Every row comes from one small tree of marks. Brackets hold a mark, then the marks that hang from it, in alphabetical order. Every link used is in the known rows. Which tree was each row made from?
Known rows
[R J T [Y G W]]: [ 0.21  2.62 -0.48 -5.65  1.70  0.14  0.34  0.76  3.79  1.03 -1.76 -2.92
  0.37  3.71  1.67  1.72 -0.16  0.32  2.30  1.13 -3.12  0.31 -2.32 -2.10
 -0.90]
[W [U R]]: [ 2.90  1.46  0.23  6.84  1.98 -0.80  0.17 -0.70  0.44 -0.64 -1.74 -1.48
 -0.43  1.09  2.16  0.05 -1.25  0.31 -0.56 -0.51  0.17  0.50  1.86 -1.35
 -2.16]
[V U [Y [R J]]]: [ 3.42 -0.35  1.22  3.92  1.32 -1.69  0.06 -0.98  0.00 -3.51 -0.59 -0.33
 -0.37  2.88  3.27  0.13  3.49 -1.09  2.67  0.12 -1.83 -0.59 -3.02 -0.94
 -0.11]
[W [U [V Y]]]: [ 3.20 -0.18  3.00  5.00  2.57 -1.22 -0.10 -0.10 -0.66  0.51 -1.36 -0.91
  0.39  2.29  2.94  0.29  2.35 -0.01  0.60 -0.33 -2.80  0.35  2.37 -1.62
 -2.02]
[R J T]: [ 2.63 -0.15  1.04  1.02  1.47 -1.40  0.26  0.33  2.12 -1.25 -1.89 -1.83
 -1.07  3.04  0.94  1.44 -1.16  0.88  3.04  0.97 -5.25 -0.24  0.27 -1.77
 -1.92]
[R [Y G [W [U V]]]]: [ 1.37  2.28  0.11 -1.81  2.37  1.14 -0.07  0.45  1.82  3.08 -1.36 -2.07
  1.03  1.93  2.61  1.00  1.52  0.10 -0.09 -0.30 -0.37  0.73  1.12 -2.37
 -0.98]
[U [R T] V]: [ 3.81 -0.04 -0.35  2.52  2.00 -1.77 -0.59  0.08  1.29 -1.21 -1.67 -2.57
 -2.34  1.76  1.15  1.42 -1.08  2.67  1.85 -0.15 -3.66  0.49  2.47 -1.99
 -3.39]
[V U [Y W]]: [ 2.49  1.81  0.77  4.64  2.11 -1.00  0.07 -0.09 -0.75 -0.61  0.34 -0.21
 -1.16  4.00  3.61  0.33  4.12 -0.62  2.22  0.62  1.23 -0.15 -0.44 -1.05
  0.02]
[W U]: [ 2.72  0.47  1.24  6.09  2.23 -0.33  0.38 -0.23  0.27  0.35 -1.61 -0.98
  0.04  1.82  1.98  0.18 -0.02 -0.37  0.13 -0.10 -0.34  0.14  1.58 -1.84
 -1.24]
[U [R J] [V Y]]: [ 3.57 -0.84  1.41  2.39  1.40 -1.89 -0.50 -0.76  0.27 -1.89 -0.95 -2.58
 -0.76  1.83  2.58  0.95  1.75  0.60  1.70 -0.22 -4.53  0.18  1.90 -1.13
 -2.66]
[G [Y R W]]: [ 3.16  0.46 -0.92  3.13  2.08  1.85 -0.39 -0.79  0.53 -1.02  0.61 -0.79
 -1.26  3.05  2.78 -0.43  2.82 -0.89  0.14  0.62  1.23 -0.28 -0.66 -1.99
  0.29]
[R T [Y G W]]: [ 0.63  3.04 -1.20 -3.93  2.60  0.50  0.19  0.87  2.78  1.57 -1.52 -2.94
  0.03  4.59  2.31  1.41 -0.18  0.72  1.86  0.93 -1.04  0.58 -1.53 -2.38
 -0.59]
[V [Y R]]: [ 3.63 -0.97  0.59  3.81  2.78 -0.53 -0.06 -0.89 -0.69 -2.15 -0.80 -1.09
 -1.06  3.67  3.37 -0.23  2.25 -0.57  1.31  0.13 -1.35 -0.24 -1.00 -1.76
 -0.45]
[Y G R [W U]]: [ 2.06  1.76 -0.77 -0.29  2.41  2.00  0.28 -1.06  1.44  0.21 -1.02 -0.68
 -1.49  1.62  2.68 -0.12  0.45 -0.69 -0.54 -0.16  2.22  0.00 -1.18 -2.68
  0.19]
[R J T [Y G]]: [ 1.00  1.27  0.42 -3.87  1.82 -0.81  0.22  0.79  3.58 -0.10 -2.43 -3.67
  1.79  3.59  1.85  1.59 -1.21  0.33  2.25  0.77 -4.54  0.39 -2.41 -1.80
 -1.38]
[V U Y]: [ 2.90  0.52  1.72  6.33  2.20 -2.09 -0.02 -0.19 -0.94 -1.52 -0.27 -0.80
  0.29  3.74  3.61  0.13  3.25 -0.64  1.86  0.18 -0.04 -0.08 -0.52 -0.83
 -0.73]
[Y [W [U R]]]: [ 2.36  2.85 -0.53  4.54  1.88  0.20  0.30 -0.77  0.61  0.23 -1.15 -0.75
 -1.71  1.19  2.17  0.33 -0.25  0.40 -0.39 -0.10  1.44  0.45  1.58 -1.63
 -1.38]
[W [U [V [Y R]]]]: [ 3.96 -0.59  2.05  3.85  2.65 -0.48 -0.16 -0.85 -0.82 -0.89 -1.33 -0.34
 -0.49  2.09  3.06 -0.14  2.72  0.02  0.53 -0.58 -2.13  0.08  0.53 -1.87
 -1.54]
[Y [R T]]: [ 3.56 -0.24 -0.60  2.46  2.46 -0.61  0.09 -0.26  1.33 -1.81 -1.59 -1.25
 -1.72  3.25  1.44  0.66 -0.76  0.96  2.20  0.46 -2.35 -0.24 -1.08 -2.26
 -1.31]
[R J [Y G W]]: [ 0.69  1.58 -0.34 -3.55  1.64  0.99  0.20  0.22  2.72  1.22 -1.12 -2.95
  0.52  3.05  2.33  1.20  1.00 -0.88  1.10  0.68 -0.79  0.20 -1.34 -2.05
 -0.10]
[Y W]: [ 2.90  0.54 -0.37  3.66  2.21  0.68  0.10 -0.12  0.42  0.79 -0.41 -1.41
 -2.25  2.89  2.29  0.55  0.93 -0.17  1.04  0.73  0.61 -0.18  1.89 -2.29
 -0.77]

Write each row's tree
[ 2.29 -0.50 -0.44 -3.31  1.71 -0.07 -0.01 -0.52  3.02 -2.65 -2.03 -2.41
 -1.73  2.41  1.30  0.84 -1.15  0.40  2.23  0.41 -3.82 -0.35 -2.97 -2.40
 -0.83]  [Y G [R J T]]
[ 0.88  2.89 -1.52 -3.01  1.34  0.44 -0.05 -0.24  2.85  0.22 -1.33 -3.59
  0.22  2.36  2.61  1.13  0.06 -0.33  0.93  0.24 -0.35  0.48 -1.35 -1.57
 -0.78]  [U [R J [Y G W]]]
[ 1.25  2.88 -0.56  1.39  2.26 -0.33  0.07 -0.21  1.94  0.36 -2.27 -3.14
  2.12  1.57  3.06  0.21 -1.14 -0.28 -0.99 -0.86  0.74  1.13 -1.09 -1.38
 -1.57]  [W [U [R [Y G]]]]
[ 2.74  0.70 -0.89 -1.31  1.47  0.18  0.34 -0.38  2.25 -1.36 -1.04 -0.70
 -2.81  2.92  1.02  1.14  0.36  0.91  3.24  1.10 -3.51 -0.65 -1.61 -2.33
 -0.69]  [Y [R J T] W]
[ 1.97  1.18 -1.11 -5.28  1.71  1.05  0.11 -0.46  3.14 -1.53 -1.61 -1.82
 -2.62  3.04  1.48  1.00 -0.05  0.52  2.52  0.91 -2.17 -0.48 -2.85 -2.57
 -0.21]  [Y G [R J T] W]
[ 3.18  0.96  0.52  0.45  1.32 -0.77 -0.41 -0.67  0.41 -0.87 -0.49 -1.85
 -2.16  2.02  2.60  1.21  2.83  0.68  2.06  0.16 -3.35  0.08  2.25 -1.30
 -2.24]  [U [R J] [V [Y W]]]
[ 0.65  3.47  0.88 -1.11  1.44 -0.46  0.79  0.82  2.68  1.80 -2.10 -0.74
  1.05  2.94  1.25  1.60  0.13  0.82  2.46  1.00 -4.01  0.37 -1.37 -1.69
 -1.39]  [R J T [Y [W U]]]
[ 2.43  2.33 -0.76  0.00  1.93  1.00 -0.28 -0.71  1.54  0.85 -1.26 -2.26
 -1.86  0.42  2.26  0.59  0.39  0.65 -0.76 -0.61  0.92  0.69  2.54 -2.23
 -2.01]  [Y G [W [U R V]]]
[ 3.71 -0.15  0.72  5.78  2.23 -1.43 -0.12 -0.94 -0.84 -2.95 -0.27 -0.22
 -0.52  3.56  3.77 -0.36  3.42 -0.78  1.87 -0.22  0.27 -0.25 -2.44 -1.03
  0.08]  [V U [Y R]]
[ 1.42  3.12  0.52  1.16  1.21 -2.17  0.47  0.34  2.66 -0.39 -3.01 -1.94
  1.60  1.85  1.25  1.19 -1.66  1.29  1.67 -0.04 -4.48  0.79 -1.86 -0.89
 -2.71]  [W [U [R J T Y]]]
[ 2.41  1.40 -1.69 -3.37  2.45  1.39  0.05 -0.43  2.12 -0.84 -1.24 -1.65
 -2.70  3.70  1.87  0.50  0.06  0.70  1.76  0.60 -0.06 -0.17 -1.98 -2.82
 -0.22]  [Y G [R T] W]
[ 2.63  1.28 -0.43 -0.56  1.15  1.05 -0.22 -0.34  2.31 -1.63 -0.37 -0.68
 -1.22  3.15  1.51  0.44  1.62  0.34  2.29  1.38 -3.05 -0.48 -2.26 -1.88
 -0.18]  [G [Y [R J T] W]]
[ 2.63  0.94  0.85  4.69  1.02 -1.10  0.25 -0.87  1.17 -1.33 -2.04 -1.46
 -0.02  0.50  1.68  0.53 -1.19 -0.12  0.25 -0.28 -1.94  0.28  0.74 -1.18
 -2.17]  [W [U [R J]]]
[ 1.30  2.67 -0.48 -0.91  1.05  0.85  0.27 -0.94  2.25 -0.17 -1.57 -2.04
 -1.12  0.31  2.27  0.60 -0.80 -0.26 -0.25  0.00  0.01  0.32 -0.16 -1.58
 -1.23]  [Y G [W [U [R J]]]]
[ 3.07  1.43 -0.93  1.38  2.03  1.08 -0.26 -0.28  1.44 -1.06  0.18 -0.58
 -1.37  3.53  2.17  0.06  1.46  0.54  1.82  1.19 -0.98 -0.19 -1.56 -1.99
 -0.24]  [G [Y [R T] W]]
[ 2.16  2.27  1.92  3.60  2.59  0.05  0.53 -0.31 -0.74  0.93 -0.76 -0.14
 -0.18  3.15  3.37 -0.05  2.70 -0.59  0.63  0.60  0.13  0.11  0.70 -1.56
 -0.69]  [V [Y [W U]]]
[ 2.52  2.40  0.12  4.44  1.98 -1.72  0.17 -0.22  1.25 -0.74 -2.40 -1.34
 -0.74  1.88  1.59  0.70 -2.18  1.66  1.04 -0.03 -2.34  0.65  0.47 -1.40
 -2.79]  [W [U [R T]]]
[ 3.36  1.63 -0.38  3.43  1.77  0.25 -0.12 -0.55  0.51  0.97 -0.83 -1.20
 -2.20  0.69  1.85  0.63  0.81  1.20  0.04 -0.50  0.04  0.49  3.52 -2.06
 -2.37]  [Y [W [U R V]]]
[ 2.36  1.51  0.69  2.66  1.04  1.77  0.20 -1.04  1.44 -0.67  0.02  0.31
 -0.10  1.58  2.27 -0.23  2.21 -1.14  0.11  0.65 -1.06 -0.29 -1.54 -1.57
  0.20]  [G [Y [R J] [W U]]]
[ 2.15  2.81 -0.02  0.91  2.11 -2.47 -0.28 -0.25  0.75 -2.85 -1.31 -2.32
  0.01  3.81  3.43  0.41  1.03  1.06  2.19 -0.09 -0.33  0.58 -2.53 -0.56
 -1.69]  [V [U [R T]] [Y G]]
[ 0.95  4.10 -0.59 -0.41  2.23 -1.21  0.15  0.31  2.69  0.38 -2.91 -3.20
  1.79  2.49  2.35  0.78 -2.07  1.15  0.02 -0.36 -1.42  1.27 -2.08 -1.39
 -2.17]  [W [U [R T [Y G]]]]
[ 3.38  1.43  0.52  3.36  2.02 -1.76 -0.14 -0.05  1.40 -0.48 -2.14 -1.55
 -1.10  1.16  0.95  1.00 -1.30  2.35  1.24 -0.53 -3.37  0.66  2.49 -1.83
 -3.53]  [W [U [R T] V]]
[ 3.42 -1.22  1.41  2.41  1.92 -0.83  0.08 -0.87  0.25 -2.98 -0.93 -1.14
 -0.89  3.35  2.98  0.20  1.85 -0.83  1.97  0.36 -3.11 -0.59 -1.86 -1.43
 -0.64]  [V [Y [R J]]]
[ 2.35  2.12 -1.06  6.13  1.55 -2.02 -0.19 -0.13  0.71 -1.09 -0.87 -2.20
  0.89  2.73  2.84  0.48  0.66  0.12  1.40 -0.56  1.08  0.70 -1.29 -0.66
 -1.37]  [V [U [R Y]]]
[ 2.75  2.26 -0.16  1.74  2.32 -1.21  0.07 -0.34  0.07 -2.12 -0.17  0.58
 -1.78  4.38  3.04  0.51  3.60  0.79  3.51  0.79 -0.31 -0.34 -3.21 -1.36
 -0.14]  [V U [Y [R T] W]]
[ 2.09  2.22  1.13  4.86  1.87  1.33  0.02 -0.25  0.57  1.37  0.12 -0.39
  0.68  2.10  2.89 -0.21  1.97 -0.80 -0.61  0.76  0.83  0.18  0.96 -1.64
 -0.20]  [G [Y [W U]]]
[ 1.27  2.52 -0.87 -0.38  2.45 -0.23  0.35  1.06  2.00  1.62 -1.17 -1.81
  0.04  4.58  1.72  1.29  0.42  1.30  2.65  1.04 -1.67  0.32 -0.85 -2.07
 -1.07]  [R T [Y W]]
[ 2.10  3.02 -1.02  4.15  1.66 -2.91 -0.06  0.53  1.76 -1.31 -1.46 -2.13
  0.71  3.43  2.19  1.07 -0.10  1.62  2.65 -0.17 -1.39  0.78 -2.06 -0.73
 -2.03]  [V [U [R T Y]]]
[ 3.04 -0.14  0.40  1.20  1.30 -0.21 -0.33 -0.41  2.35 -2.67 -0.83 -1.39
  0.05  2.88  1.56  0.30  0.69  0.14  2.27  0.90 -4.52 -0.38 -2.37 -1.52
 -0.69]  [G [Y [R J T]]]
[ 3.84  0.30  0.65  5.65  1.78 -1.13 -0.27 -0.61  0.43 -0.19 -1.60 -1.84
 -1.08  0.31  1.82  0.53 -0.21  1.04 -0.32 -0.88 -1.59  0.58  3.60 -1.74
 -2.91]  [W [U R V]]
[ 3.27 -0.04  1.00  3.80  0.99 -0.99 -0.13 -0.78  1.32 -0.62 -1.81 -1.63
 -0.70 -0.28  1.14  0.97 -0.55  0.82  0.57 -0.63 -3.55  0.28  2.72 -1.58
 -3.03]  [W [U [R J] V]]
[ 3.09  0.66 -0.21  5.64  0.57 -2.07 -0.07 -0.74  1.13 -2.74 -0.85 -1.63
 -0.94  1.17  2.07  0.75  0.34  0.02  1.86 -0.32 -0.90 -0.02 -0.22 -0.63
 -1.59]  [V [U [R J]]]
[ 1.83  2.46 -0.85 -2.17  2.56  1.41  0.36 -0.47  2.27 -0.09 -1.79 -0.71
 -1.82  2.53  1.95  0.24 -0.45  0.71  0.73  0.32  0.25  0.05 -2.22 -2.74
 -0.30]  [Y G [R T] [W U]]
[ 1.67  3.32 -0.94  0.97  2.02  0.92  0.12 -0.90  1.39  0.41 -1.29 -1.84
 -1.64  1.16  2.73  0.14 -0.51 -0.02 -0.89 -0.17  2.68  0.60  0.71 -1.74
 -1.16]  [Y G [W [U R]]]
[ 1.76  2.06  0.36  0.83  2.29 -0.28 -0.06 -0.25  0.15 -0.44  0.15 -1.35
 -0.53  3.62  4.24  0.22  3.78 -1.09  1.46  0.37  2.28  0.02 -1.70 -1.32
  0.35]  [V U [Y G W]]
[ 2.16  1.52 -1.21 -2.42  2.25 -1.16 -0.57  0.55  2.78  0.02 -2.13 -4.35
  0.43  2.55  1.85  1.42 -0.96  1.99  1.39 -0.50 -3.12  1.11 -0.09 -2.00
 -2.88]  [U [R T [Y G]] V]
[ 1.24  2.58  1.33 -0.05  2.80  0.78  0.39 -0.41  0.27  1.01 -1.17 -1.09
  0.10  3.01  3.81 -0.03  1.95 -0.95 -0.02  0.44  1.07  0.36 -0.31 -1.82
 -0.34]  [V [Y G [W U]]]
[ 3.39  1.25  0.05  0.52  2.26  0.24  0.06 -0.23  1.17  0.51 -1.47  0.34
 -2.65  1.91  1.19  0.93  0.59  1.92  1.82  0.17 -2.25  0.01  1.02 -2.82
 -1.57]  [Y [R T] [W [U V]]]
